Each row was made from one small tree. The marks that hang from a mark follow it in brackets, in alphabetical order. Every link used is in the known rows. Write each row's tree.
Known rows:
bife(fibun(zubepu zusidum)): [-0.99  0.06  0.56 -0.72  1.10  0.32 -0.08 -0.92 -0.48  0.84  0.43  0.64
  0.55 -4.53 -0.29  0.02  1.79 -0.05 -2.58 -0.99 -1.20 -1.38  0.12  0.62
  4.12  0.71]
taze(zusidum(fibun(bife))): [ 1.82 -0.87  0.22  0.55 -0.86  0.29  1.17  2.25 -0.47 -0.43 -1.06 -0.26
 -0.89  2.32 -1.44  0.79 -0.76 -2.24  1.30  0.31  1.53 -0.83  0.34 -1.64
 -1.99 -0.52]
fibun(bife taze(sivok) zubepu zusidum): [-0.62  0.65 -0.59 -1.60  1.85 -1.56 -0.23 -0.23  0.04  0.15  0.43  0.19
  0.65 -0.35  0.82 -0.51  0.39 -0.04  0.45  0.14 -0.34  0.71 -0.86  0.05
  1.02 -1.49]
sivok(taze(zusidum(fibun(bife)))): [ 2.08 -2.38  0.78  0.41 -2.65  0.00  2.14  2.15  1.05 -1.69 -1.87 -1.12
 -0.92  2.65 -1.12 -0.13 -0.07 -0.40  1.84  1.36  1.07 -0.64  0.68 -0.54
 -3.04  0.47]
zusidum(fibun(bife zubepu) taze): [ 1.81  0.92  0.29 -2.58  1.05  1.18  2.27  2.24  1.59 -0.46 -1.01  0.03
  3.25 -1.11 -0.67 -1.29  1.52 -1.17 -0.19  0.97  0.63 -0.35 -0.78 -1.33
 -0.49 -2.18]
sivok(taze(zusidum(fibun(bife zubepu)))): [ 1.01 -1.85  1.88 -1.71 -1.48  0.39  2.61  1.69  2.77 -1.97 -1.74 -1.70
 -0.80  3.25  0.14  0.09  0.93 -0.48  0.15  1.17 -0.22 -0.90  1.01 -0.48
 -2.16 -0.47]
taze(sivok): [ 0.10  0.37 -0.39  2.52  0.19 -2.36 -2.29 -1.57 -2.30  0.74 -0.20  0.95
 -1.08 -0.59 -1.53  0.90 -1.84  0.07  0.90 -0.44  0.36  0.09 -0.27  0.65
  0.31 -0.13]
taze(sivok zusidum(fibun(bife zubepu))): [ 1.06  0.51  2.15 -1.11  1.10 -0.81 -0.21  0.19  2.67 -1.18 -1.46 -1.42
 -1.93  4.08  0.38  1.40 -1.12 -1.18  0.38  1.09 -0.16 -0.81  0.34 -2.05
 -1.48 -1.16]
zubepu(fibun(taze)): [-0.16  1.17 -2.21  0.61  0.32  1.47  0.66 -1.36 -4.07  1.11  1.15  2.85
  1.44 -2.18 -2.35 -0.71 -0.25 -1.91 -0.61 -2.24 -0.35 -0.41  0.38  0.07
  1.27 -0.98]
fibun(bife taze(sivok zusidum) zubepu): [-0.35  0.49  0.30 -1.79  1.38 -2.46 -0.59 -1.83  0.74 -0.16  0.21  0.34
 -0.73  3.09  0.48  1.69 -2.24 -2.39  1.37  0.50 -0.26  0.38 -1.26 -1.38
 -0.95 -1.27]
sivok(taze(zusidum)): [-0.06 -2.42  0.14  2.06 -3.38 -0.56  0.31 -0.67 -0.73 -0.49 -0.79 -0.75
 -1.69  0.77 -0.25  0.87 -0.65  0.17  0.81  0.50  0.53 -0.32  0.64  1.23
 -1.25  1.56]
fibun(bife zubepu zusidum): [-1.10 -0.38  0.07 -0.40  0.06  0.72  1.84  2.52 -1.23 -0.60  0.45  0.32
  0.32 -0.97  0.94 -0.13  1.49  0.66 -0.20 -1.01 -0.15  0.49  0.82  0.37
  0.80 -0.57]
fibun(bife(taze)): [-0.61 -2.02 -0.95  2.11 -1.40 -0.92  1.35  3.42 -2.53 -0.73  1.01  1.64
  0.55  1.89 -0.03 -0.92 -0.21  0.86  2.43 -1.60  1.47  1.77  0.24  1.44
 -2.36  0.40]
bife(fibun(taze zubepu)): [-0.20  0.40 -0.61 -2.38  2.60 -2.50 -0.46 -3.52 -1.18  1.99  0.87  3.04
  3.00 -3.78 -2.22 -0.61  0.36 -3.82 -1.32 -1.50 -0.95 -1.41 -1.53 -0.10
  3.89 -1.07]
fibun(taze(zusidum) zubepu): [-1.35  0.26 -0.40 -1.61  0.40 -0.07 -0.58 -2.64 -1.04  1.56  0.63  0.58
  0.41  0.04  0.44  1.20 -0.03 -3.55 -0.93 -1.19 -0.26 -0.62 -0.36 -0.41
  1.01 -0.98]
taze(sivok zusidum): [-0.28  0.03  0.34  2.37 -1.00 -1.45 -2.53 -2.11 -0.67  0.39 -0.27 -0.47
 -2.95  1.30 -0.46  2.69 -2.83 -0.17  0.80  0.30  0.40 -0.08 -0.04 -0.36
 -0.74  0.70]
zusidum(taze): [ 0.80  0.13 -1.38  1.00 -1.15  0.39  0.25 -0.29 -2.01  1.04  0.13  1.10
  2.15 -3.26 -1.20 -0.13 -0.36 -0.29  0.17  0.46  1.25  0.11 -0.98  0.51
 -0.05 -0.09]
sivok(taze): [ 0.10 -1.96 -0.64  2.06 -2.39 -1.25  0.47 -0.06 -2.24 -0.31 -0.71  0.88
  0.24 -1.15 -1.39 -0.54  0.18  0.74  0.82 -0.47  0.35 -0.10  0.47  1.94
 -0.31  0.58]
fibun(taze(sivok)): [ 0.45  0.52 -1.73  0.86  0.87 -2.99 -2.49 -2.82 -2.54  2.00  0.14  1.62
  0.59 -1.35 -1.83 -0.13 -1.75 -1.69  1.00 -0.43  0.72  0.21 -1.34  0.41
  0.96 -1.06]
zubepu(fibun(bife(taze) zusidum)): [-1.66 -0.92 -0.81  1.84 -1.46  4.36  3.05  4.66 -1.72 -2.01  1.77  0.01
 -0.58  0.23  1.42 -1.40  1.52  3.45  0.40 -1.82 -0.15  1.71  1.95  1.40
 -1.68  1.68]
bife(taze): [-1.29 -1.48 -1.07  2.80 -2.06 -0.04 -0.36  1.19 -2.57  0.62  1.13  0.84
  0.30 -0.03  0.47 -0.66  0.80  0.81  0.59 -2.10  0.98  0.92  0.86  1.96
 -0.69  0.80]
zubepu(fibun(bife taze(sivok zusidum))): [ 0.20  1.18 -0.62  0.23  0.98  0.08  0.49 -1.33 -0.54 -1.10  0.84  1.20
 -1.59  3.15 -1.27  1.52 -3.44 -1.21  1.81  0.43 -0.36  0.62 -0.50 -1.61
 -1.90 -0.23]

Write each row's tree:
[-0.40  0.34 -0.31 -1.66 -0.27  1.94  2.46  2.50  0.66 -0.63  0.17 -0.37
  2.29 -2.34  1.53 -0.51  1.66  1.36 -0.45  1.03  0.62  0.58 -0.46  0.17
  0.05 -0.08] -> fibun(bife zubepu zusidum(taze))
[ 0.66 -0.66  0.71  1.82 -1.84  0.47 -2.00  0.12  1.46  0.15 -0.70 -2.48
 -2.73  3.36  1.18  0.30 -0.05  0.59  0.06  0.43  0.53 -0.06  0.84 -0.03
 -1.93  1.34] -> bife(taze(sivok zusidum(fibun)))
[ 1.73  1.21  0.10 -2.69  2.92 -2.30 -0.13 -0.50  0.97  0.50 -0.92  1.00
  1.70  1.14 -1.20 -1.07  0.03 -2.57  0.39  0.27 -0.13 -0.52 -1.15 -1.54
  0.32 -3.09] -> zusidum(fibun(bife taze(sivok) zubepu))
[-2.17 -1.20  0.66 -0.31  0.11  1.20  0.02  0.40  0.44  0.42  1.25 -0.06
  0.64 -2.86  1.95 -1.03  2.87  1.71 -2.22 -1.60 -1.31 -0.09  0.87  1.89
  2.83  2.29] -> bife(fibun(zubepu zusidum) taze)
[-1.18  1.12 -0.87 -1.12  1.41 -0.57 -1.94 -2.17 -0.41  1.84  0.52 -0.31
  0.45 -2.47  1.02 -0.45  1.12 -0.09 -1.54 -0.41 -0.99  0.22 -0.34  0.56
  2.70 -0.95] -> fibun(taze(sivok) zubepu zusidum)
[ 0.27  0.16 -0.99  0.76 -0.08 -2.33 -2.53 -3.36 -1.13  1.59  0.06  0.09
 -1.39  0.92 -0.80  1.54 -2.56 -2.18  0.99  0.39  0.49 -0.15 -1.09 -0.45
 -0.15 -0.10] -> fibun(taze(sivok zusidum))
[-0.26 -1.35 -0.01  2.40 -0.41 -2.06 -0.53  1.96 -0.82 -1.04  0.52  0.97
 -0.82  3.30  0.25 -0.39 -1.52  2.01  3.13 -0.39  0.99  1.98 -0.21  1.20
 -2.55  0.27] -> fibun(bife(taze(sivok)))
[ 0.10  0.10  1.27 -1.00 -0.22  1.55 -0.34 -0.35  0.73  0.65 -0.78 -1.13
 -0.82  0.70  0.42  0.76  1.27 -2.47 -2.06 -0.68 -0.44 -1.70  1.36 -1.22
  0.48 -0.83] -> taze(zusidum(fibun(zubepu)))
[-1.88 -1.00  1.95  0.04 -0.42 -0.86 -0.32  0.74  2.01 -1.76  0.57 -1.21
 -2.14  5.50  2.78  1.73 -1.15  1.43  1.56  0.11 -0.35  1.39  0.37  0.17
 -2.83  0.89] -> fibun(bife(taze(sivok zusidum)) zubepu)
[ 0.54  1.62 -0.70  0.67  0.11  2.79  1.88  1.72  0.82 -1.81  0.22 -0.45
  0.25 -1.06 -0.13 -0.02 -0.98  3.59  0.49  1.94 -0.02  1.01 -0.10 -0.50
 -1.03  0.94] -> zubepu(fibun(bife zusidum(taze(sivok))))
[-0.73  0.35 -1.00  1.73 -0.28  3.28  3.07  3.23 -2.60 -1.47  0.96  0.84
 -0.45 -1.06 -0.89 -0.20  0.19  1.83  0.33 -1.34 -0.17  0.74  1.56  0.20
 -0.50  0.19] -> zubepu(fibun(bife zusidum))
[ 0.15  0.95 -1.39  0.17 -0.76  4.38  3.68  3.15 -0.65 -1.47  0.81  0.28
  1.38 -2.45 -0.36 -0.55  0.46  2.36  0.04  0.81  0.22  0.88  0.29 -0.04
 -0.82  0.86] -> zubepu(fibun(bife zusidum(taze)))
[ 1.26  0.37 -0.60 -3.01  2.05 -1.04  1.57  1.06 -0.80  0.99 -0.26  1.62
  2.89 -0.38 -1.35 -1.93  1.48 -3.70  0.02 -0.94  0.24 -0.82 -0.62 -1.28
  0.67 -3.24] -> zusidum(fibun(bife taze zubepu))
[-0.21  1.45 -1.59  0.81 -1.24  5.22  2.04  0.95 -0.94 -0.25  0.81 -0.26
  0.93 -4.48 -0.04 -0.51  1.24  2.57 -1.84  0.06 -0.38  0.05  0.92  0.41
  0.81  1.37] -> zubepu(fibun(zusidum(taze)))
[-0.43  0.95 -0.10 -2.16  2.90 -1.87 -1.99 -3.71  0.58  1.71  0.47  0.52
  0.87 -3.70 -0.24 -0.20  0.41 -0.67 -1.89  0.05 -1.46 -1.06 -1.41  0.19
  4.49  0.14] -> bife(fibun(taze(sivok) zubepu zusidum))
[ 1.02  0.19  0.64 -1.37  1.10 -0.12  1.50  2.26 -0.13 -0.45 -0.79  1.05
  1.60  0.70 -1.05 -0.79  1.36 -1.93 -0.23 -1.00  0.01 -0.79  0.52 -1.02
 -0.02 -2.30] -> zusidum(fibun(bife zubepu))
[-2.00 -0.23  1.42 -0.10  0.95 -0.14 -1.65 -0.97  2.03 -0.05  0.82 -0.89
 -0.44 -1.69  2.02 -0.62  1.63  2.92 -1.60 -0.52 -1.66 -0.02  0.44  1.88
  2.55  2.07] -> bife(fibun(zubepu zusidum) taze(sivok))
[ 1.42  0.91 -0.27  0.09  0.45 -0.54 -1.44 -1.88  1.29  0.82 -0.54 -0.35
  0.85 -4.87 -0.90  0.09 -0.75  2.05 -0.56  2.44  0.32 -0.54 -1.73  0.47
  2.36  2.18] -> bife(fibun(zusidum(taze(sivok))))
[ 2.25  1.63  1.16 -2.33  1.60 -0.44  0.35  0.60  3.19 -0.74 -1.54 -0.56
  1.86  0.24 -0.47 -0.52  0.05  0.06 -0.08  2.34  0.32 -0.22 -1.21 -1.70
 -0.90 -1.74] -> zusidum(fibun(bife zubepu) taze(sivok))
[-1.66 -0.36  2.29 -0.13  0.39 -1.77 -2.20 -2.78  2.86 -0.38  0.56 -0.90
 -1.96  2.07  1.46  1.73 -0.90  0.61 -0.55 -0.01 -1.43 -0.32  0.03  0.49
  0.59  2.29] -> bife(fibun(zubepu) taze(sivok zusidum))
[-1.61  0.48 -1.43 -1.34  0.70  1.09  0.18 -0.75 -2.08  2.18  0.90  0.53
  1.77 -3.58  1.24 -1.15  2.48 -1.33 -2.08 -1.66 -0.56 -0.21  0.08  0.84
  2.87 -1.00] -> fibun(taze zubepu zusidum)
[-1.27 -0.69 -0.74  2.11 -0.85  2.15  2.60  3.17 -2.12 -1.86  1.63  1.68
  0.15  2.13 -0.28 -0.82  0.02  1.84  1.45 -2.06 -0.33  1.65  1.65  1.04
 -2.47  0.62] -> zubepu(fibun(bife(taze)))
[ 3.39  0.94 -0.23 -0.14  0.48 -0.78  0.36  1.25  1.44 -0.37 -1.66 -0.14
  1.36 -0.04 -2.08 -0.55 -1.10  0.07  1.63  2.53  1.57 -0.06 -1.59 -1.34
 -1.67 -1.38] -> zusidum(fibun(bife) taze(sivok))
[-2.21 -1.65  1.13  0.08 -1.46  0.59  1.35  2.17  0.53 -1.55  1.07 -0.51
 -0.88  4.35  2.75  1.08  0.14  0.32  1.25 -1.11 -0.01  1.15  0.98  0.27
 -2.65  0.50] -> fibun(bife(taze(zusidum)) zubepu)
[ 0.34 -1.48  1.80 -1.08 -1.90  1.20  0.93 -0.42  2.52 -0.62 -1.76 -2.05
 -0.96  1.15  0.63  0.08  1.80 -0.66 -1.59  0.50 -0.86 -1.69  1.48  0.02
 -0.50  0.16] -> sivok(taze(zusidum(fibun(zubepu))))
[ 1.19  0.29 -0.73  0.78 -0.55  0.19  0.44  1.64  0.51 -0.73 -0.40 -0.70
  0.45 -1.50  0.38 -0.24 -0.99  2.49  1.63  2.52  1.68  1.17 -1.47  0.09
 -0.95  0.71] -> fibun(bife zusidum(taze(sivok)))
[-0.27  0.43 -2.32  0.10  0.50  2.70  2.89  1.91 -3.34 -0.30  1.64  1.63
  1.15 -1.72 -0.95 -1.23  0.52 -0.15  0.34 -1.24  0.15  0.58  0.45 -0.27
  0.40 -0.48] -> zubepu(fibun(bife taze zusidum))
[-1.29 -0.07 -0.14  2.27 -0.62  2.72  1.35  3.17 -0.21 -2.25  1.42 -0.72
 -1.71  2.13  1.67 -0.81  0.13  4.73  0.91 -0.62 -0.42  1.95  1.55  1.09
 -1.97  1.68] -> zubepu(fibun(bife(taze(sivok)) zusidum))
[ 2.24  1.17 -1.22  0.00  1.05 -2.02 -2.20 -2.28 -1.21  2.22 -0.93  0.80
  0.97 -1.00 -2.33 -1.36 -0.09 -2.55 -0.17  0.04  0.62 -1.04 -1.06 -0.65
  1.16 -1.82] -> zusidum(fibun(taze(sivok)))
[ 1.62 -2.18  0.51  0.96 -3.05  0.58  0.53  0.12  0.61 -0.25 -1.93 -1.65
 -1.20  0.87 -0.70 -0.02  0.76 -0.57 -0.25  0.74  0.55 -1.34  1.04  0.07
 -1.20  0.69] -> sivok(taze(zusidum(fibun)))
[ 1.88  0.29  0.66  1.26 -0.63 -0.57 -2.26 -1.31  0.72  0.53 -1.51 -1.65
 -2.61  1.64 -0.93  1.51 -1.47 -1.19 -0.10  1.01  0.40 -1.11  0.35 -1.12
 -0.57  0.25] -> taze(sivok zusidum(fibun))
[ 0.33  0.89  1.88 -0.60  0.55  0.09 -2.01 -1.87  2.34  0.26 -1.35 -2.09
 -2.06  1.93  0.49  1.59 -0.28 -1.19 -1.68  0.49 -0.94 -1.40  0.75 -1.31
  0.33 -0.60] -> taze(sivok zusidum(fibun(zubepu)))
[ 1.11  0.17 -0.11 -0.01  1.27 -3.30 -2.56 -4.95 -0.07  1.73  0.21  1.21
 -0.59 -0.57 -2.14  1.75 -3.18 -2.98  0.81  0.82  0.13 -1.08 -2.07 -0.78
  1.70  1.06] -> bife(fibun(taze(sivok zusidum)))
[-0.85 -0.05  2.01 -0.36 -0.62  0.72 -2.01 -0.52  3.18 -0.25 -0.55 -2.74
 -2.24  3.62  2.70  0.34  1.05  0.50 -1.39 -0.10 -0.91 -0.33  1.20 -0.40
 -0.99  0.44] -> bife(taze(sivok zusidum(fibun(zubepu))))
[ 1.16 -0.84  0.13  1.38 -0.49 -1.22 -0.35  2.60  0.57 -0.92 -0.72 -0.30
 -0.36  3.02 -0.16 -1.46 -0.13  1.32  2.03  0.07  0.99  0.87  0.28  0.16
 -2.46 -0.24] -> zusidum(fibun(bife(taze(sivok))))
[-1.05  0.83  0.21 -1.30  1.05 -1.58 -2.39 -3.97  0.56  1.21  0.07 -0.19
 -0.82  1.25  0.76  1.55 -1.45 -2.23 -0.54  0.12 -0.75 -0.14 -0.58 -0.75
  0.84 -0.74] -> fibun(taze(sivok zusidum) zubepu)
[-0.18  0.78  0.38 -2.08  0.65  1.28  0.79 -1.07  1.41  0.84  0.32 -0.08
  2.68 -5.70  0.37 -0.37  1.89  0.60 -2.55  0.90 -0.73 -1.10 -1.00  0.26
  3.51  1.38] -> bife(fibun(zubepu zusidum(taze)))
[-2.17 -0.76  0.86  0.27  0.03  0.17  0.13  2.74  1.15 -1.38  0.87 -1.30
 -0.81  2.02  3.27 -0.61  1.30  3.80  0.36 -0.54 -0.56  1.88  0.90  1.27
 -0.77  0.88] -> fibun(bife(taze(sivok)) zubepu zusidum)
[-1.16 -1.06  0.54  2.78 -2.08 -0.72 -2.43 -0.80  0.15 -0.30  0.32 -1.34
 -3.16  2.94  1.76  1.32 -1.61  1.67  1.10 -0.10  0.43  0.85  0.58  1.03
 -1.95  1.93] -> bife(taze(sivok zusidum))
[ 0.31 -0.24 -1.93 -0.22  0.79 -1.01 -0.44 -1.80 -2.70  2.43  0.83  1.90
  1.88 -5.45 -1.90 -1.23  0.83 -1.67 -0.94 -0.73  0.50 -0.96 -1.38  0.70
  4.10  0.72] -> bife(fibun(taze zusidum))
[-0.86 -1.79  0.50  1.54 -1.71 -0.60 -0.61 -0.88 -0.22  0.26  1.07  0.33
 -0.96  0.37  0.02  0.96 -0.65 -0.40  0.33 -0.71  0.34 -0.41  0.14  0.99
  0.10  2.74] -> bife(fibun taze(zusidum))
[ 1.12  1.67 -0.28 -2.14  2.43 -1.46 -1.88 -2.58  0.48  1.80 -1.07  0.22
  1.25 -0.83 -0.91 -1.17  0.79 -2.80 -1.51 -0.46 -0.82 -1.14 -0.64 -1.10
  2.25 -2.60] -> zusidum(fibun(taze(sivok) zubepu))
[ 0.15  2.14 -0.79  1.20 -0.30  3.95  0.33 -0.35  0.64 -0.52  0.35 -1.00
 -0.27 -3.13  0.32  0.12 -0.13  3.52 -1.36  1.47 -0.65  0.34  0.49  0.25
  0.65  1.48] -> zubepu(fibun(zusidum(taze(sivok))))
[-0.06  1.01  0.51 -1.45  0.58  0.40  0.67  1.22  2.03 -0.90 -0.34 -1.24
  0.88 -1.18  1.51 -0.06  0.20  2.60  0.24  2.07  0.09  0.95 -0.93 -0.21
 -0.23  0.10] -> fibun(bife zubepu zusidum(taze(sivok)))
[-0.57  1.12 -0.48 -1.17  2.04 -2.63 -2.36 -3.42 -0.96  1.59  0.19  1.29
  1.06 -0.73 -0.49  0.17 -0.59 -1.85 -0.59 -0.93 -0.76 -0.06 -0.90  0.05
  1.83 -1.80] -> fibun(taze(sivok) zubepu)
[ 0.12 -0.01  1.23 -0.64  0.92 -0.85 -0.13  2.22  2.18 -1.14 -0.34 -0.71
  0.00  3.59  1.21 -1.23  1.02  1.00  0.33 -0.27 -0.49  0.63  0.58 -0.05
 -1.59 -1.11] -> zusidum(fibun(bife(taze(sivok)) zubepu))
